Each row was made from one small tree. The marks that hang from a mark follow it in brackets, in alphabetical order. Every link used is in the known rows. Write each row's tree.
Known rows
R[Z]: [ 13  -4  -7   1   2  14  -6  -3   2   1  -2   0  -8  -8  11 -15  -1  14
   6  -3  -6  15  -2  -3  -1  -2 -15  -4  -7 -11  -1   0  -6  -6   5  -4
   4   3   7  12 -17   3  -3   5   8  13  -1   3  -8  14  -3  -8 -13  -7
 -22  -9  11  -4  14   4   0 -14]
H[J[F Q R]]: [ -7   5 -13  -4  -1   2  -3  -8 -11   3   3   9  -9  -2   5  20   1   3
   3   2  -3  -1   6   7   2   2  -6  -9   1 -19  -2 -25  -8  -5   9  -8
   1   3   2  -6  -8  -1   1   4   8  11  -4   0  -5 -14  10 -14  -4   5
   5   6   8   4   7   0   5  -8]
S[Q[J[F G U]]]: [ -3  -2   8   0   0  -3  -5  12   0   6  -6   7 -10  -4  10  10 -10  11
  -4   4   1   1   3   4   3  -4  -5  -1   8  -5  -2  14  -3 -13   9  -3
   6   3   0   3  -6   1   2   6   7  -3  -2   4  -6   8   2 -11   5   2
   2  -3   4   0   2   3   7  -8]
G[Z[R]]: [ -6   0   2   4   9   7  -3  -1  -1   5 -13   3  -7  -3   8 -18   3   3
  -1  -5 -14  20  -3   0   0   1 -19  -8   3  -9  -5  -6 -21   0   7  -4
   2   2   4   9  -8   8  -3   8   8   8   0   1  -6  19  -6  -7 -21   0
 -36  -8  10  -2  14  -1   2   6]
K[F Q[J[G[Z] R U]]]: [ -5 -16  12   0  -4   3   1  -6  -4   4  -2   8 -12  -2   6  10  -7  11
  -9   1  -8   1   4   6  -6  -3   3  -3   4  -6   1 -12   9  -7  10  -1
   3   0   0  -3  -2   2   8   2   8   7  -5   5  -5  -7   2 -10  11   9
   7  -2  -1   2  11   0  -3  14]
S[Q[J[F R[Z]]]]: [  5  -6 -18   2  -1   6  -5   8  -1  10  -4   1 -12  -8  12   7  -6  15
  -2   2  -4   8   4   6  -1  -3  -5  -1  -1  -9  -3  10  -6 -12   8  -4
   4   3   2   8  -7   3   3   1   7   4  -3   4  -8  -5   6 -10   3   1
  -7  -2   7  -1   9   2   8 -11]
E[G[Z] H[J] U]: [ -5  23   0  -5  12  19   8  -5  -6 -12  -7 -11  15  -4  11 -43   1  -4
  18   0   0  25  31  -8  -5 -23 -14  -2  -1 -15   7   9 -34  -1   1  -8
   6   3  23  12 -19   8  -1   7   9  -3   9  21  -3   8  -5 -13  -2  -9
 -25   6  13 -11  11   0  -4   3]
J[F Q]: [ -5  -6  -9   0  -1   4  -4  -6  -4   1  -4  13  -9   0   9  16  -2   8
   0   1   0   4   2   1   3   2  -9  -6   3 -15  -3  -8  -6 -10   7  -9
  -8   3   3  -6  -6   0   2   4   7   6  -6  -1  -5   6   8 -11 -13  -2
   1  -6   7   3  10   1   4 -11]
H[J[F G Q R[Z] U]]: [  7   8  24  -8  -2  -8  -4  -9 -12  -2   8  10 -14  -4   5  35   3   5
   4   4  -2  -9   6  10  14   0  -5  -4   1 -11   0 -24  -5  -4  11  -5
   7   1  -2 -16  -4  -2   5  10  10  13  -6   5  -4 -21   3 -15   5   5
  21   8   4   8   4   0   3  -4]
S[Q[J[U]]]: [ -4 -11   7   1   1   5  -4  12   1   7  -8   3  -9  -6  10  -3 -12  11
  -2  -6   0   8   1   3  -6  -5  -7  -4   5  -8  -1  16  -6 -13   8  -2
   9   5   2  12 -11   2   0   1   7  -3   0   1  -7  10   8  -9   5   1
 -13  -3   7  -6   4   2   7 -10]
E[H]: [ -6   8 -10   1   0  10   4  -3   2  -3  -7   0   9  -2  12 -12  -7   6
   9  -2  -3  16  10  -5  -5 -10 -14  -6  -2 -15  -1   8 -13  -9   5  -4
   1   4  15   6 -18   2  -4   6   5   3   2   7  -5  12  -3 -10 -14 -11
 -21  -3  15  -4  13   1   1 -14]
K[F Q[J[G R U]]]: [ -6 -15   1  -1  -5   0   1  -6  -4   4  -1  11 -12  -1   7  10  -8  14
  -8   2  -5  -2   5   6  -8  -2   6  -4   3  -9   1 -11  13  -7  10  -1
   3   1   0  -3  -5  -1   6   3   8   8  -4   2  -5  -8   4 -11  10   7
  13  -2  -1   2   9   0  -2  10]
Q[J[G U]]: [ -4  -8  22  -2   3  -2  -6  10   1   0  -4  10  -6  -3   8   2  -9  12
  -1  -2   1  -2   1   3   4  -4   1  -4   8  -3  -2   6  -6  -7   9  -3
  10   2   1   7 -11   0  -1   5   8   2  -2   2  -6   8   0 -12  14  -1
  -1  -6   7   0   4   0   6  -7]
E[G H[J[U]]]: [ -6  19   6  -5  -3   4  11   0  -7  -9  -5  -2  15  -4   9 -35  -2  -1
  16   1   2  10  24  -7  -6 -16 -11  -3   0 -19   3   4 -19  -4   4  -6
   2   5  15   7 -21   2  -2   9   8   8   7  13  -3   5   1 -13  -8  -8
 -12   5  13  -5   8   2  -1  -6]
E[G[Z] H[J[Q]] U]: [ -4  18   7  -5   8  16  10 -10  -7 -12  -7  -9  14  -4  10 -35   0  -5
  17  -6   1  24  31  -6  -5 -22 -12  -1  -1 -15   8   6 -35   0   2  -9
   3   4  22   6 -17   9   2   7   9  -5   6  17  -2   1   1 -13   1  -6
 -20   9  13  -9  12  -2  -4   4]
K[F Q]: [ -7 -12 -25   3  -3  12   1 -13  -2   4  -5   8  -7  -1   8 -10  -6  11
  -4   0  -6  10   2  -2 -16  -1  -9  -8  -2 -18   1 -11  12  -8   7  -3
  -7   2   6   5 -12   0   1   4   6  11  -2   1  -6  16   2  -7 -18   1
  -9  -6   2  -3  13   5  -6   3]
R[Z[G]]: [ 18  -6 -13   1  -1   8  -4  -2   3   0  -3   1  -7  -8  12 -25  -1   6
   4  -5  -7  14   2  -5   3  -2 -18   0  -7  -9  -3   3  -6   5   6  -7
   3   2   9  12 -17   1  -5   3   8  10   1   4  -5  13  -2  -7 -15  -9
 -25 -11  13  -5  12   6  -2  -7]
K[Q[J[G]]]: [ -5 -18  -8   0  -3  11  14  -7   2   4  -7   8  -9  -3   6  -8 -10  14
  -3  -4   2   8   0   2  -6  -4  -5  -3   6  -4  -2   0   4  -3   9  -4
   3   3   5   8 -12   3   0   5   7   4  -2  -4  -6  12  -2 -11   4   4
 -11  -4   9   1  10   2   1  -2]
S[Q]: [ -4   4 -15   3   1   6  -5   2   2   7 -10   4  -8  -3  11 -14  -8   7
   1  -6  -2  18  -1   0  -6  -2 -20  -6   3 -11  -3  14  -8 -12   6  -3
   0   6   6  10 -14   4  -2   6   6   1   1   0  -6  16   0  -7 -19  -4
 -22  -4   9  -5   8   5   3 -13]
S[Q[J[F U]]]: [ -4  -8   3   1   1   3  -5  13  -1   7  -6   5 -10  -5  11   8  -9  11
  -3   3   1   3   4   3  -2  -3  -3  -3   6 -11  -1  14  -5 -14   8  -3
   6   3   1   7  -8   1   1   1   7  -2  -1   3  -7   9   9 -10   5   2
  -5  -3   5  -4   4   2   7 -10]
S[Q[J[R U]]]: [ -4  -7   6   1   1   2  -4  10  -1   8  -6   5 -12  -4  10   4 -11  10
  -2  -6  -3   7   2   7  -3  -3  -5  -4   5  -8  -2  14  -8 -13   8  -1
  10   4   1   8  -9   2   1  -1   7  -2   0   1  -8  -6   8 -10   7   3
  -7   1   7  -3   6   0   8 -10]
S[Q[J[G[Z] R]]]: [ -3   1  -1   1   0   2  -5   9   3  10  -8   2 -11  -6   9   0  -9  10
  -5  -5  -5  12   0   7   2  -4 -10   0   8   1  -3  14 -14  -8   9  -2
   5   4   2   8  -5   7   4   4   7  -2  -3   2  -7  -4  -3 -10   6   4
 -14  -2   8   0   9   1   7  -4]
S[Q[J[F R[Z[G]] U]]]: [  9  -7   1   0  -3  -1  -4  10  -2   7  -2   5 -14  -7  13   8  -6   9
  -4   2  -4   2   7   5   5  -3  -4   2   1  -9  -3  12  -5  -6  10  -3
   9   2   0   4  -6   0   3  -2   8   1   0   5  -6  -9   9 -10   7   1
  -1  -1   6  -1   6   2   7  -5]
K[F Q[J[R[Z[G]] U]]]: [  6 -26  -4   0  -8   4   2  -6  -4   3   1   6 -13  -5  10   1  -7  12
  -7  -1  -8   0   7   3 -10  -3   4  -2  -4 -12   1 -11  13  -1  10  -3
   6   0   2   3  -8  -2   4  -4   8  10  -1   5  -5  -9  10  -9   9   6
   4  -3   2  -2  11   2  -4  11]

Which tree is each row?
[ -4  11  34  -7   1  -8  -5  -7 -12   0   4  10 -13  -1   3  35   3   0
   0   4  -5  -6   5  10  13   1  -7  -6   8  -9  -1 -23 -12  -3  11  -4
   4   0  -2 -17   1   2   6   8  10   7  -7   5  -4 -18   3 -14   7   8
  15   8   4   8   5  -1   3   3] : H[J[F G[Z] Q R U]]
[ -2   1  18   0   1  -4  -6  11  -2   8  -5   5 -14  -4   9  17  -7   9
  -6   5  -4   3   3   9   7  -3  -6   0   9  -2  -3  11 -10 -11  10  -1
   6   2  -1  -2   0   5   6   4   8  -3  -4   7  -6  -7   1 -11  10   5
   2  -1   4   3   6   1   8  -2] : S[Q[J[F G[Z] R U]]]
[ -4  -3  -9   1   0   2  -5  10   4   8  -9   4  -8  -5  10  -8 -11  11
  -3  -6  -1  10  -1   4  -3  -5 -10  -1   7  -2  -3  17  -7  -9   9  -3
   4   5   4  12 -11   4   1   7   7  -2  -2   1  -7  12  -2 -10   0   1
 -14  -4   8  -3   5   3   6 -10] : S[Q[J[G]]]
[ -3  -3  27  -2   4  -4  -7   9  -3   1   1  10 -11  -3   8  25  -2  11
  -5  10  -5  -6   4   9  12  -2   4  -3   9  -3  -4  -2 -11  -7  10  -3
   8   0  -3  -5   1   3   5   2   9   3  -6   7  -6 -12   0 -14  20   3
  10  -5   5   8   7  -3   8   2] : Q[J[F G[Z] R U]]
[ 15  -6  24  -3  -5  -7  -2  -8  -8  -3   5  14 -18  -2  11  33   2   4
   1   2  -5  -4   7   6  16   2  -5   0  -2 -13  -2 -12  -5  -2   9  -6
   1   1  -2 -18   0  -3   6   0  10   9  -6   4  -3 -29  13 -11   1  -1
  19  -1   4   8  10  -1   3  -2] : J[F Q R[Z[G]] U]
[ -7 -25 -24   2  -4  13   1  -6  -1   6  -5   6  -7  -4   8  -9  -9  15
  -7  -1  -5   5   4   0 -18  -3   2  -5  -1 -14   1  -9  13  -8   8  -4
   0   2   5  10 -12   1   2   0   6   9  -2   1  -7  13   7  -9   0   5
  -8  -6   3  -5  11   3  -3   4] : K[F Q[J]]
[  4  -2  -3  -5  -2   6  -3 -10  -8   3   2   2 -10  -7   5   7   1   6
   7 -10  -6   6   2   7  -1   0  -9  -6  -5 -15  -1 -22 -10  -2   9  -6
   6   3   4   1 -12   1   0   5   9  14  -4   0  -7 -15   7 -12  -3   4
  -7   7  11   0   9   1   2 -10] : H[J[Q R[Z]]]
[  9   0  15  -6  -3  -5  -2  -7 -12  -1   7   8 -13  -5   6  24   3   0
   4   1  -5  -7   8   7   9   1  -5  -4  -2 -18  -1 -24  -6   1  10  -7
   7   1  -1 -10  -7  -3   2   3  10  11  -2   4  -4 -21  13 -13   4   4
  11   7   7   4   5   1   2  -2] : H[J[F Q R[Z[G]] U]]
[ -7 -14 -21   1  -6   4   1  -8  -2   6  -2   9 -10  -2   8   2  -7  14
  -8   1  -6   1   4   5  -9  -3   3  -4   1  -8   0 -12  12  -6  10  -3
  -1   2   3   1  -7   0   5   3   7   9  -4   2  -6  -4   1 -11   3   7
   5  -4   2   2  12   1  -2   8] : K[F Q[J[G R]]]
[  9   8   6  -5   1  -2  -5  -2 -10  -1   8   6  -9  -5   7  13   5   1
   4   9  -7  -6   8   5   9   0  -6  -5  -2 -19  -1 -19  -4   1   9  -5
  11   1   1  -3 -10  -3  -3   3  10  14   1   7  -5 -13   6 -12   1   0
   4   3   8   2   5   2   2  -3] : H[J[F R[Z[G]] U]]
[ -5  -5  -1   1   5  -2  -5   9  -1   4  -7   8  -7  -4   9   3   0  11
  -6   7  -6   1   2   3   7  -1  -1  -1   8  -2  -5  -3 -12  -1  10  -6
   3   1   2   5  -3   5   1   8   9   4  -4   5  -6  13  -5 -12   3   3
 -10  -9   8   4   8  -2   6   5] : Q[J[F G[Z[R]]]]
[ -4  -1  -6   3   2  -1  -3  10   1  10 -11   3 -10  -5  10   0  -6   9
  -7   2  -5   9   2   5   1  -2 -10   1   8  -1  -4  11 -12  -7  11  -4
   3   3   1   6  -4   6   2   9   8  -2  -3   3  -6  12  -3 -10  -4   5
 -14  -3   6   0   6   1   8   2] : S[Q[J[F G[Z[R]]]]]
[ -6  21 -13  -6   6  11  10  -9 -10 -14  -4  -2  14  -2  13 -23   0  -2
  19   3   7  14  36  -6  -2 -20  -7  -1  -2 -21   8   4 -25  -4   2 -11
   0   4  21   1 -19   2   0   8   8  -2   7  16  -1   0   3 -16  -5  -8
  -2   9  11  -7   8  -1  -2  -3] : E[G H[J[F Q]] U]
[ -5  21  -3   1  14  12  11  -6  -3 -12 -15  -6  12  -1  16 -47   2  -1
  15  -2  -4  30  29  -8  -2 -20 -15  -1  -1 -12   5  15 -37   0   0  -7
   3   4  21   8 -16   9  -1  10   9  -2   9  17  -2   9  -9 -11 -17 -11
 -28  -1  12  -8  16  -3  -2   9] : E[G[Z[R]] H U]
[ -6  20   2  -5  -3   4  11   1  -8  -9  -2   1  15  -3  10 -23   0   0
  14  10   3   5  27  -7  -3 -16  -9  -2   0 -21   3   2 -16  -6   5  -7
   0   4  13   2 -17   1  -1   9   7   8   7  15  -3   5   2 -14  -9  -9
  -4   4  12  -3   7   2  -1  -6] : E[G H[J[F U]]]
[ -5   7  33  -6   3  -8  -3  -5 -11   0  -2   9 -10  -3   3  23   4  -2
   0   3  -4  -4   4   7  10   1 -10  -6   8 -10  -1 -23 -12   0  12  -5
   6   1  -2 -12  -2   3   3  14  10   7  -5   4  -3   2   1 -13  -3   8
   4   6   4   5   3  -1   2   8] : H[J[F G[Z[R]] Q U]]
[ -5  12  21  -8  -1 -12  -4  -7 -12  -2   5  14 -12   0   4  35   1   1
   2   5  -1 -10   6  10  12   1  -4  -6   7 -13  -1 -23  -6  -5  11  -5
   5   2  -2 -17  -3  -2   4  10  10   9  -5   2  -3 -20   4 -15   2   5
  22   9   4   9   2  -1   4  -3] : H[J[F G Q R U]]
[ -4  -5  17  -2   4  -4  -7  11  -2   0  -2  13  -7  -2   9  16  -6  13
  -2  10   1  -8   4   3   9  -3   4  -2   8  -6  -2   2  -3  -8   9  -4
   7   1  -1   1  -6  -1   0   5   8   2  -3   5  -6   7   1 -14  13  -1
   9  -8   6   4   3   0   7  -6] : Q[J[F G U]]
[ -7 -21 -26   2  -5   9   1  -7  -3   7  -3   8  -9  -3   8  -1  -8  15
  -7   0  -7   4   4   4 -15  -2   4  -6  -2 -15   0 -12  11  -7   9  -3
   1   2   3   6  -9   0   4  -2   7  10  -3   1  -7  -3   7 -10   3   7
  -2  -4   3  -1  13   1  -1   5] : K[F Q[J[R]]]
[ -6  11   8  -4  -5  11  13  -5  -6  -6  -7  -7  14  -7   7 -34  -2  -3
  11  -6  -2  19  24  -6  -8 -16 -17  -1   0 -14   3   0 -28  -1   5  -8
  -6   4  17   6 -15  10   4   7   8   5   3  12  -3   3   2 -12  -7  -4
 -23   6  15  -5  13   2  -3   0] : E[G[Z] H[J[Q]]]
[ -3  -2  16   1   3  -5  -3  11  -2   7 -11   5 -12  -5  10   8  -6   8
  -6   3  -4   4   3   6   5  -3  -8   0   9  -2  -3  10 -11  -8  10  -2
   6   3  -2   1  -2   5   3   8   8  -3  -2   4  -5   9  -1 -10   1   5
  -7  -2   4   0   4   0   7   4] : S[Q[J[F G[Z[R]] U]]]
[ -5  18  17  -5   0   2   3  -3  -3  -6  -3   0   9  -2   7   1  -5   1
  10   1  -1   5  12  -2   0 -12 -10  -4   1 -12   2  -2 -11  -5   8  -2
   9   3  11  -1 -17   0  -4  12   7   3   3  10  -4   6  -4 -13  -3  -5
  -7   5  13  -3   8   0  -1  -9] : E[H[J[G U]]]
[ -5  -5   5   0   3   2  -6   6   2   5  -4   5  -9  -4   8   1  -4  11
  -4  -2  -7   6   0   7   5  -3  -2  -3   7   1  -5   1 -15  -3   9  -3
   7   2   3   7  -5   5   3   3   9   3  -5   3  -8  -8  -4 -12  14   2
 -10  -6  10   4  11  -1   6  -1] : Q[J[G[Z] R]]
[ -2   3   7   0   0  -6  -5  11  -2   6  -4   9 -14  -2  10  19  -8  11
  -4   5  -1  -1   4   9   5  -3  -3  -1   8  -5  -2  11  -5 -12  10  -1
   6   3  -1  -2  -4   1   4   5   8  -1  -3   4  -6  -8   2 -12   7   3
   7  -1   4   3   4   1   9  -6] : S[Q[J[F G R U]]]
[ -4 -18  20  -1  -1   8  13  -5  -2   2  -5   8 -12  -3   5   9  -7  12
  -6   6   1   2   3   3   0  -3  -2  -3   9  -4  -1  -3   1  -6   9  -4
   3   0   1  -1  -4   4   5   3   8   1  -3   2  -5   9   2 -10  13   6
  -1  -3   5   4   9   0   1   5] : K[Q[J[F G[Z] U]]]
[ -6  -9 -19   1   3   3  -6   7  -2   5  -1   9  -9  -3  10  11  -3  14
  -2   8  -4  -2   4   5   2   0   5  -5   3 -13  -4  -4  -6  -9   8  -6
   4   2   2   6  -7   0   0  -2   7   7  -4   2  -8  -8   7 -14   8   1
  -1  -6   9   3   9  -1  10 -10] : Q[J[F R]]
[ -3   4  38  -4  -2 -14  -3  -8  -4  -2  -1  18 -16   3   7  30  -5   5
   1  -9  -1  -1   0  11  15   0  -7  -6   7  -3  -2  -7  -9  -6   9  -2
   2   3  -2 -19  -1  -1   7   9   9   6  -7  -2  -3 -26   1 -13   0   1
  21   2   4  11   8  -3   5  -4] : J[G Q R U]
[ -5   5  29  -7   0  -6  -4  -6  -7  -1  -1  10  -7  -2   3  13  -3   1
   5  -7   0  -2   2   5   5  -2 -10  -7   6 -10   1 -15  -7  -2  10  -4
   7   3   2  -5 -11  -1   0  11   9   5  -3  -1  -4   1   3 -13   1   3
   4   6   7   1   1   2   1  -5] : H[J[G Q U]]
